Each row was made from one walk, in order. Every step used is in the known rows, and no mark comes twice. Write each row's walk.
Known rows:
ledo -> pibi: [ 12   5   0 -20   6   1  17  36  -3  11   7  29 -20 -12  29   5 -28   5
 -11 -15 -11  26 -20 -40  -8 -10  13  -6  13  10 -12 -22 -19 -23 -15 -17
 -11 -11]
miten -> rubod: [  1   8  -6  -1   3  -3  13   7 -11  -3 -26  44   1  11   5 -11   6  23
 -44 -11   2  19  -3   3 -21   5   6   3   0  -4  13 -12 -51  13  34 -45
  15  -3]
timuk -> kiti: [ 18  -4  -1  -5 -21  -6  12  19 -19  10 -11  20 -45  15   7   3 -23 -46
  32 -48  15  -2   7 -11   6 -14   9  15  -1  22  -4   1 -25   6   3  18
 -18 -36]
miten -> timuk -> karele -> ledo -> pibi: [ 20 -16 -16 -20   4   4  21  23  -2   0  16 -13 -23 -19  56   0 -48  -3
 -13 -18 -18  34 -33 -58  -6  -9  18 -11   8   9  -8 -33 -15 -48 -21  -2
 -18   3]
karele -> ledo: [  2  -4  -9  -2  12  -5  40  12  -1  15   4  -2 -21 -19  40  22 -32 -10
  14 -29 -10  31 -29 -14  -4 -22   5   2   4  24  -6 -20 -13 -16 -11 -15
 -22  -7]
zupe -> timuk -> karele -> ledo -> pibi: [ 16 -15 -12 -20   8  -1  21  22  -1   7  15 -16 -21 -19  57   7 -44  -7
 -18  -8 -18  37 -29 -59  -3 -11  18  -6  16   3  -6 -49 -12 -47 -28   2
 -14   3]
fugal -> timuk -> kiti: [ 20  -6  17  -6 -14  -5   0   2 -12   5 -30   9 -43  45   2   5 -35 -31
  24 -58  27  -9  31 -34  13   7  -4   8  -7  37  -5 -30 -24   1  15  35
 -29 -35]
fugal -> timuk -> bafor: [ 18  24  23 -21 -10  29  -3 -37  43 -11  25  13 -23  11 -13   2 -30 -28
  20 -22  24  -4  14 -45  19  20 -37  -3  -1  22 -16 -43  -5  -3  20  54
 -23  -7]
pibi -> ledo: [ 17 -17  -6   0   8   1  36  17  -6  15   8  -1 -15  -5  14   6 -50 -28
  11 -26  19 -54 -19  -9  -7 -17  29   5  12  10  19 -22 -18 -14  54 -22
  -8 -17]
kiti -> sise: [ -6   9   2  -8  -4 -14  12  14  18  24  -4  23 -32  19 -27  29  -1 -46
  45 -35  -2  33  19 -31 -19 -23  20   1 -16   2   2  19 -43  24  -1 -36
 -38  -5]
timuk -> pafurep -> rubod: [ 13   3  -4   0  19   1   6 -18  22  -2  -4  16  13  -6   7   2  35  39
 -38  19   5 -13  16  11   5   9 -12   9  11  11  18  12  12 -10 -22  -6
  23   3]
timuk -> karele -> ledo -> pibi -> kezesi: [ 12  14 -23 -31   3  -5  29  32  -8  20  31  43 -15  17  41  19  -4 -12
 -12 -29  -3  15 -58 -47  -5 -14   6  -2  22  -1 -11 -55 -26 -82  20  11
 -12 -13]
pafurep -> timuk -> pibi: [  5  -8  13  -6 -10   7  -2 -14 -13 -10  30 -13   2  -9 -30  -5 -44  53
  22   9  10   0 -13   6   9  14   4  14 -13  -8  -3  -5  -4  -4  -3  39
  -4 -12]
bafor -> kezesi: [-17   7   0   9  -3 -34  17  10   7  19  12  48  -4  13  -7  10   4 -27
  16 -57 -10  -7  -3 -11 -11 -10  -4  -1  -5  -7 -17 -10 -28 -21  54   1
 -37  -4]
miten -> timuk: [-10  10  16   3   3   4   5  10  -3 -15 -25 -13 -15  19 -18 -36 -55 -28
  11 -11  -1  -4  -2 -12  -1   1   5  -4  -7   9   3   7 -12  14  27 -20
   5   5]
timuk -> pibi: [ 13  -8  -5 -12 -15   6   8 -12  -9   3  23  21   6 -17 -22   7 -18  34
  27  -9  11   2  -3 -19   2  11   1   2   4 -18  -7  -4 -18   2  14  43
 -17 -15]
puli -> timuk: [ -8  16  31   9  17   0  21  16   0   7  12  16   9   5 -21  -4 -21  -6
  24  16 -11  17 -15  48   4  -7   6   9 -23 -22  -8  88  11  34  -7 -27
 -13  -6]
rubod -> miten: [-34   1  -2   8  -2  18 -21  22 -30   8 -17 -26   6 -25   1  15  39   3
   5   5   0  14   2   8 -14 -15   4  26  19  -9  -9  -1  -8  21   3  -8
   6  -7]
zupe -> rubod -> pafurep: [-19   8 -12  15   1 -17  -9  13  24   7 -19  22  23 -11  13   5  72  12
 -27  18  -6 -23  10  21   7   9 -19  -8   9  -5   9 -19  34   7   5 -22
  30   5]
puli -> timuk -> karele -> ledo: [ 13 -16 -11   1   6   2  36  -1   3   7  27 -19   2 -19  29  18 -33 -13
  22  -8 -12  30 -27   1   1 -10  14   2 -11 -21   0  23   3  -9 -17  -3
 -31   6]
zupe -> timuk -> kiti: [  1  -1  15  -1 -13 -12   0  14 -19   5 -28 -14 -47  31   2 -14 -39 -65
  17 -24  13  -5  15 -18  14 -13   8  19   8  20   0 -29 -17   7  -3  26
   0 -26]
miten -> rubod -> pafurep: [ -6   3 -20  12   4  -4  -6  15  12   1 -18  21  20  -2  19  -3  57  26
 -37   1   0   4   6  17  -9   9   2  -7   0 -12   1  -8  -5  20  27 -31
  18  -1]
karele -> timuk: [ 17  27  18   2  16 -12  15   8  -4  29 -14  38   1 -24  -9  15  -8   5
  24 -15 -22  19 -22  54  -5 -19   6  -2  -4 -29 -15   7  -9  24  25 -14
 -11   2]
rubod -> pafurep -> timuk -> pibi: [  2 -11   3   0  -9   5 -13 -11  -3 -10  31 -22  12 -12 -20  -3 -17  60
  16  16   9  -7  -8  15  12  17   2   9 -13 -12  -8  -5  13  -1  -2  44
   2 -11]
timuk -> pafurep -> rubod -> zupe: [ 13  -6 -10   6  10  13 -24 -33 -11  -2  -2 -11  31 -22   9  12  72  40
 -33  21   2 -12  16  24 -14 -10 -24 -25  21 -12   2  23  31   3 -12   0
  27  16]
rubod -> puli -> timuk -> pibi: [  3  -6   5  -1  -8  -3   7 -24   0   1  24  19  24 -17 -31   2 -14  50
  28  19  -1  -5  -6  21   8  17   4 -21 -16 -25 -16  58  20  19  -7  40
 -11 -13]
pafurep -> rubod: [ -4   8  12   4  11   0  10   5  -2   2   3  22  -8  -2  -9   9  22  17
 -35   3   1  -2   5  16  -3   2 -11   6   8  -7  18   6   3 -16 -14   4
  23   9]
rubod -> zupe -> timuk: [-21   7  23   9  10  -1 -19  -9 -19   3 -24 -40   8   9 -12  -8  -5 -27
  -8  25  -3   1  14  -1  -3 -16 -10 -15  25 -19  -2 -32  16  19   3  -3
  23  18]
miten -> rubod -> pafurep -> timuk -> zupe: [ 14  -9  -6   7  15  20 -15  11 -17 -25  -5 -15  35  -8   7 -12   9  55
 -19  30   9  -8   2  33  -1  17  -1  10  -6  45   5   3   9  23 -15 -40
   9  12]
ledo -> pibi -> kezesi: [  5  28  -9 -29   4  -6  22  40  -8  21  19  65 -16  27  19  12   2 -10
 -13 -25   0   7 -49 -36  -6 -13   0   0  22   4 -13 -45 -28 -66  30   1
  -4 -20]
puli -> timuk -> zupe: [ 19  -1   7   1  20  21   9  14 -18  -9   5  15  36 -12  -8  -4  -3  22
  18  27   0   3  -1  33   0   7  -2   8  -5  25  -3  71   7  40 -20 -37
 -19   7]
fugal -> timuk -> karele -> ledo: [ 18 -21 -10  -4   2   2  27 -13   7   6   8 -21  -2  -1  33  26 -41  -7
  16 -29   3  21  -4 -42   2   4   3  -6  -3  -1   4 -40  -9 -23   1  12
 -38   7]
fugal -> timuk -> pafurep: [ 26   0   2  -9  20   1   1 -34  41   0 -31   7  28  24   9   1 -13  35
   9  -3  21 -14  38 -34  17  24 -10   0   0  39   1 -21   1  19  12 -18
 -24 -16]
pafurep -> rubod -> miten -> timuk: [-37   2  12  13   7  18 -30   9 -24 -23 -31 -54 -11   2 -11 -33   6  -4
 -27  14  -3  -7   5   7  -8   1  -2  14   8   2   6   9   1   2  10   0
  36  14]
zupe -> rubod -> pafurep -> timuk -> kiti -> sise: [ -7  -2   1   1 -16 -24 -16  11  12  12 -12  -6 -53  31 -15  14  14 -46
  28 -29   2   9  24  -8  -3 -19  18  14 -27  27   6   7 -23   7 -21 -13
 -11 -16]
timuk -> pafurep: [ 24   4 -17  -8  12   0  15 -16  33   5 -14  19  26  -6  13  -1  -1  20
  15   5   9  -4  15 -10   9   3   3   8   6  23   1  11   0  25  -1 -34
 -13 -16]

Which walk is each row?
[-40  -2  -3  14   6  14 -38  12 -34  -9 -30 -20  31 -31   6   1  80  29
 -31  47  -8 -10   6  36  -9   2 -15  28  22  11   7  14  16  17 -17 -25
  34  10] : puli -> timuk -> zupe -> rubod -> miten
[ -3 -11   3  -4  -7   4 -25 -33 -25  -8  -1 -22  16  -6 -19 -14   0  35
 -14  22   6  -1   7 -16  -4  11  -9 -10  18 -31  -3 -29  -9   4  16  46
  18   4] : miten -> rubod -> zupe -> timuk -> pibi
[ 12  -4   1   7  18  12   5  -1 -11 -11  -1  20  44 -17  -9   0  18  43
  -3  38  -3 -12   7  45   0  14  -6 -18  -7  30   0  73  33  32 -36 -28
  -1  14] : pafurep -> rubod -> puli -> timuk -> zupe
[-11   4  -6  10  -1 -19  14 -16  14   8 -14  38  13 -10 -11  20  22  32
 -22   6  -3 -21  14  21  -2   9  -6 -52   1   8   4   2  40   0 -22  -2
  25   7] : pafurep -> rubod -> puli
[  2   2   8  -4 -12 -16   3  17   6  20  -3  12 -54  31 -22  17  -5 -66
  56 -40   0  28  19 -11  -9 -27  24  13 -31  10  -5  63 -39  27 -17 -12
 -40 -23] : puli -> timuk -> kiti -> sise
[ 13 -14  -7   7 -16  10  -3  -2   9  -8  29 -31  30   1 -14   2 -17   4
  16  15   7  -4   5  14  10  13  15   5 -18 -47  13  -1  20   9  -2   3
  -8  16] : rubod -> pafurep -> timuk -> karele
[ 14  -9  -1   6  14  21 -12  15 -14 -19   3 -20  34 -12   2  -5   0  43
   3  28   9 -10   3  30   6  12  -2  10  -5  45   1   8  20  23 -24 -32
   0  11] : rubod -> pafurep -> timuk -> zupe
[-17  20   8  -1  -9 -19   0 -20  33   3  34  23 -22  12 -11 -10  -6 -61
  11 -38  -5 -13  -3 -29   6  -5 -24   4   3  -3 -25 -40 -18 -32  47  48
 -26   3] : zupe -> timuk -> bafor -> kezesi
[-24   6  25  11  15  -2 -25 -14 -19  -2 -22 -43   7   8 -11  -9  15 -15
 -35  35  -4  -5  17   8  -3 -11 -16 -14  27 -22   6 -30  25   4  -9   9
  40  26] : pafurep -> rubod -> zupe -> timuk
[-13  15  -2   6 -10 -15 -10 -19  34  -9  43  22 -14   6  -2 -12  15 -17
 -10 -36  -4 -14 -12   2   1   3 -20   6 -16   3 -23 -25 -14 -34  47  35
 -16   0] : miten -> rubod -> pafurep -> timuk -> bafor -> kezesi
[ 12 -11  -3   8 -10   1  14 -17  12   0  25   8  39  -4 -24   7   0   4
  11  26  -4  -6   9  29   5  17  10 -25 -19 -61  11  64  34  18 -14   6
  -8  20] : pafurep -> rubod -> puli -> timuk -> karele
[ -7   1   2  -1 -15 -30  -2   4  14  20 -17  22 -45  28 -22  17  17 -53
  37 -28  -5  10  25  -2  -7 -18  18  -7 -29  18   1  51 -18  21 -25 -15
 -20 -18] : zupe -> rubod -> puli -> timuk -> kiti -> sise
[ 25 -16 -20 -22   3   2  27  24  -1  10  23  -1 -19 -26  60  15 -36   2
 -10 -20 -17  38 -34 -56  -7 -12  18  -8  11   4  -8 -35 -16 -48 -26  -2
 -23  -2] : timuk -> karele -> ledo -> pibi
[ 14   1   8   0  24   1  -3 -30  27  -6 -17   8  13  14   4   3  27  49
 -42  12  12 -18  33  -5  10  25 -22   4   7  23  19  -9  13 -14 -12   6
  15   4] : fugal -> timuk -> pafurep -> rubod
[  6  -8  -6   7 -14  -6  13 -18  14   1  14  16  44  -3 -23   4   2  -1
  12  28  -6 -12   7  26   6  18   7 -26 -18 -57  13  53  35  21  -7  -6
  -4  19] : zupe -> rubod -> puli -> timuk -> karele
[ 36   7  -2  -4  20  13   4   9 -21   6 -12  31  30 -32   1   8   6  29
  18   4  -7   5  -7  36  -6  -2  -2  -1   7  22  -8  14  -7  33   3 -28
 -17  12] : karele -> timuk -> zupe
[  1  23  -1 -19  -2  -3  15   7 -12  13  37  53   8  26 -22   6   7  13
  16  -5   9  -7 -42   4   5   3  -6   9   5 -27 -12  11 -15 -38  40  39
  -8 -22] : puli -> timuk -> pibi -> kezesi
[ -7   0 -20  12   6  -6 -15  12  15  -3 -20  19  38 -19  18   3  81  26
 -29  28  -2 -29  14  21   6  17 -23  -9  13  16  10 -14  35  12  -3 -28
  28  11] : timuk -> zupe -> rubod -> pafurep
[-10  21   8 -10 -14  40 -27 -25  20 -31  24 -32 -29 -18 -11 -31   0 -37
  -7   9   7  -7  -5 -16   9   4 -27  12   9  10 -11  -6   4  -7   6  52
  20   6] : pafurep -> rubod -> miten -> timuk -> bafor
[ -6  -4   5  -2 -11 -17 -22   1  -4  15 -18 -18 -56  33 -18  14  17 -67
  20 -30   3  17  35 -29 -13 -28  13   2  -5  10   4   6 -30   8 -20   8
 -11  -7] : pafurep -> rubod -> zupe -> timuk -> kiti -> sise
[-44   5   9  12   1   7 -31   8 -20 -21 -46 -42  -4   3  -9 -37   9 -11
 -23  19  -8 -15   3   3  -6   4  -6  11  10   9   9  -6   2   7  18 -18
  41  12] : zupe -> rubod -> miten -> timuk
[-15   5  17  16   7   0  -9  16   7  -7   9 -33   5   4  -8  -5 -16  25
   4  18   1  -3  -9  45  12   1   6  12 -23   6  -3  -3  30  10 -13 -20
  13  -1] : rubod -> pafurep -> timuk
[-19  17   3   7 -13 -20 -11 -20  39  -7  43  22 -13   3  -5  -9  23 -25
  -5 -28  -7 -27 -11   4   9   3 -29   5 -12   6 -20 -30   5 -43  37  39
 -10   3] : zupe -> rubod -> pafurep -> timuk -> bafor -> kezesi
[  3 -20 -18   6   1  -5  17  -5   8  -2  18 -38   4 -20  38  14 -14   7
  -5   4  -9  11 -22   3   6  -2   6   3  -7  -5  12 -30  19 -28 -22  -3
  -2  14] : zupe -> rubod -> pafurep -> timuk -> karele -> ledo
[ -7   3  -2   4   6  -3  -8  -1  -9 -21 -40  20  21  -1  -2 -26  23  14
 -38  29  -3 -33   9   6   0  21 -25  -3  14  41  28 -17   8   1  -2 -42
  37  22] : miten -> timuk -> zupe -> rubod
[ -7 -10   3   5 -17   7 -24  15 -35 -15 -32 -37 -49  16   5 -28  -6 -40
  -1 -26  10 -13  11  -5   2  -7   4  24   3  25   0   7 -15  -3   1  32
  16 -21] : pafurep -> rubod -> miten -> timuk -> kiti
[  8  -4  13  -5  -4   6   8 -11  -8  -1  33  13  15 -13 -30  -3 -20  38
  29  15   1   7 -12  17   7  12   2   6 -13 -32 -12  58   0  16   2  38
 -17 -14] : puli -> timuk -> pibi
[  3  -7  11   3 -15  -6 -17   1 -32   3 -28 -28 -36  21   5 -11 -13 -57
  12 -19  10  -7  18  -9   6 -20  -1   3  14   9  -5 -23  -5   8  -3  31
   7 -18] : rubod -> zupe -> timuk -> kiti
[ -3 -17 -10   5 -16  23 -18  -6 -12 -19   2 -45  18  -1 -16 -18  -2 -16
  -4  13   4  -7  14 -13  -4  14   8   5   4 -49  19   8   1   4  14  16
   8  27] : pafurep -> rubod -> miten -> timuk -> karele
[  7 -14  -7   3 -13   9 -14 -22 -12  -6  -3 -31  32   8 -12  -9   0 -21
 -15  22   4   1  20 -15  -8   6   4 -14  14 -66  18 -25  -1  15  18   6
   9  31] : miten -> rubod -> zupe -> timuk -> karele
[ 19 -16 -19 -16   5  -3  27  16   6   9  23   0  -9 -27  55  14 -33  12
 -11  -5 -23  33 -33 -33  -4  -9  21 -26   1   2 -14  -6   7 -38 -38  -3
 -18   0] : rubod -> puli -> timuk -> karele -> ledo -> pibi
[-48   3  -3  12  -4   4 -30  13 -26   3 -34 -14  11 -26   5   8  72  12
 -30  25  -7  -6   5  18 -11  -5 -12  25  25  -3   8 -22   5   6  -2 -18
  38   3] : zupe -> rubod -> miten
[-23   7  17  19   7 -10 -15  10  10 -10  -3 -25   9   4  -5  -9   7  33
 -20  32  -3 -17  -7  52  14   8  -6  11 -17  11   9 -17  39  -1 -16 -25
  35   6] : zupe -> rubod -> pafurep -> timuk
[  0  -4  -3  -1 -14 -18 -14  13   6   8 -13  -6 -55  36 -11  10   6 -38
  23 -37   5  22  22 -10 -11 -18  27  15 -31  24   2  13 -42  15 -11 -16
 -18 -20] : miten -> rubod -> pafurep -> timuk -> kiti -> sise
[ -4 -10   3   3  -9  -1 -18 -16   0 -13  22 -16  15 -13 -19  -7   0  65
  -1  25   6 -17  -6  19  14  22  -6   8  -9  -9   0 -14  21 -10  -6  39
  17  -6] : zupe -> rubod -> pafurep -> timuk -> pibi
[ 18   4 -12  -5  14   4   2 -21  33 -13 -28 -10  18   7   7 -33 -25   9
   8   9   7 -15  14 -16  12   9   3   3   0  31   4  15   1  24  11 -34
  -1  -8] : miten -> timuk -> pafurep
[ 10  16 -15 -26   8  -5  29  31  -7  18  35  40 -11  19  37  14  -5 -11
 -11 -17  -8  18 -62 -30  -2 -14   7   0  14  -8 -13 -24 -17 -76  14  10
 -13 -13] : puli -> timuk -> karele -> ledo -> pibi -> kezesi
[-16  11  22  17  14 -13  15  -7  11   5   3  22  20  -2 -22   3   8  25
  -5  32 -15  -6  -3  66   5   5   0 -29 -24 -15  -5  90  49  22 -30 -14
  13   5] : pafurep -> rubod -> puli -> timuk
[ 16 -11   1   0 -16  11   7  -4   0  -7  28 -23  19   5 -23   1 -46  -3
  22   9   9   2   0   7   6   9  16   9 -17 -43  16  -1   4   6  -1  -1
 -13  15] : pafurep -> timuk -> karele
[ 16 -11  -8  -2 -19  14   6  -5   3 -14   6 -16  15  11 -21 -20 -44 -33
  22  -5   6  -5  10 -26   1  13  13  -7  -7 -45  17   7  -8  13  27   1
 -15  20] : miten -> timuk -> karele
[-29  -2  -2  13  15  19 -34  -2 -14  -5 -12 -38  21 -27   8   4  76  40
 -34  42  -3   0  11  38  -5  -3  -5  33  15  -6   2  37  19   9 -26   0
  31   2] : puli -> timuk -> pafurep -> rubod -> miten
[ -2 -23 -19   4   2  11  10  -6  -9  -8   8 -55  -6 -21  35   4 -16 -10
  -9  -6  -8  17 -16 -19  -5  -6   8   4   4 -10   9 -13  -1 -28 -11  13
  -3  18] : pafurep -> rubod -> miten -> timuk -> karele -> ledo
[  6  27   9  -9 -11  18   6 -35  41 -13  38  29  -5 -14 -14 -12  -4 -14
   5  16   0   1 -13  21  11   8 -20 -18 -17  -2 -21  44  19  16  -5  26
   1  -3] : miten -> rubod -> puli -> timuk -> bafor
[-21   5  16  10  11  -3 -24 -15 -24  -5 -37 -33  11  14  -4 -19   8 -10
 -41  28  -3   6  13   2 -13  -9  -8 -16  23 -20   4 -39  -2  18  14 -15
  36  21] : miten -> rubod -> zupe -> timuk
[-10   0 -20   7  -6 -23   7 -18  10   2 -38  49  37 -16  -3  11  36  36
 -21  23  -4 -38  18  17   1  18 -17 -56   8  38  10 -17  43  11 -19 -34
  29  11] : timuk -> zupe -> rubod -> puli
[ -4  -3   4  -4 -15 -17 -17   4  -3  19 -20 -16 -56  34 -18  14   3 -77
  39 -36   3  21  33 -36 -12 -31  17   1  -7  11  -2   3 -35  19 -11   0
 -23 -12] : rubod -> zupe -> timuk -> kiti -> sise
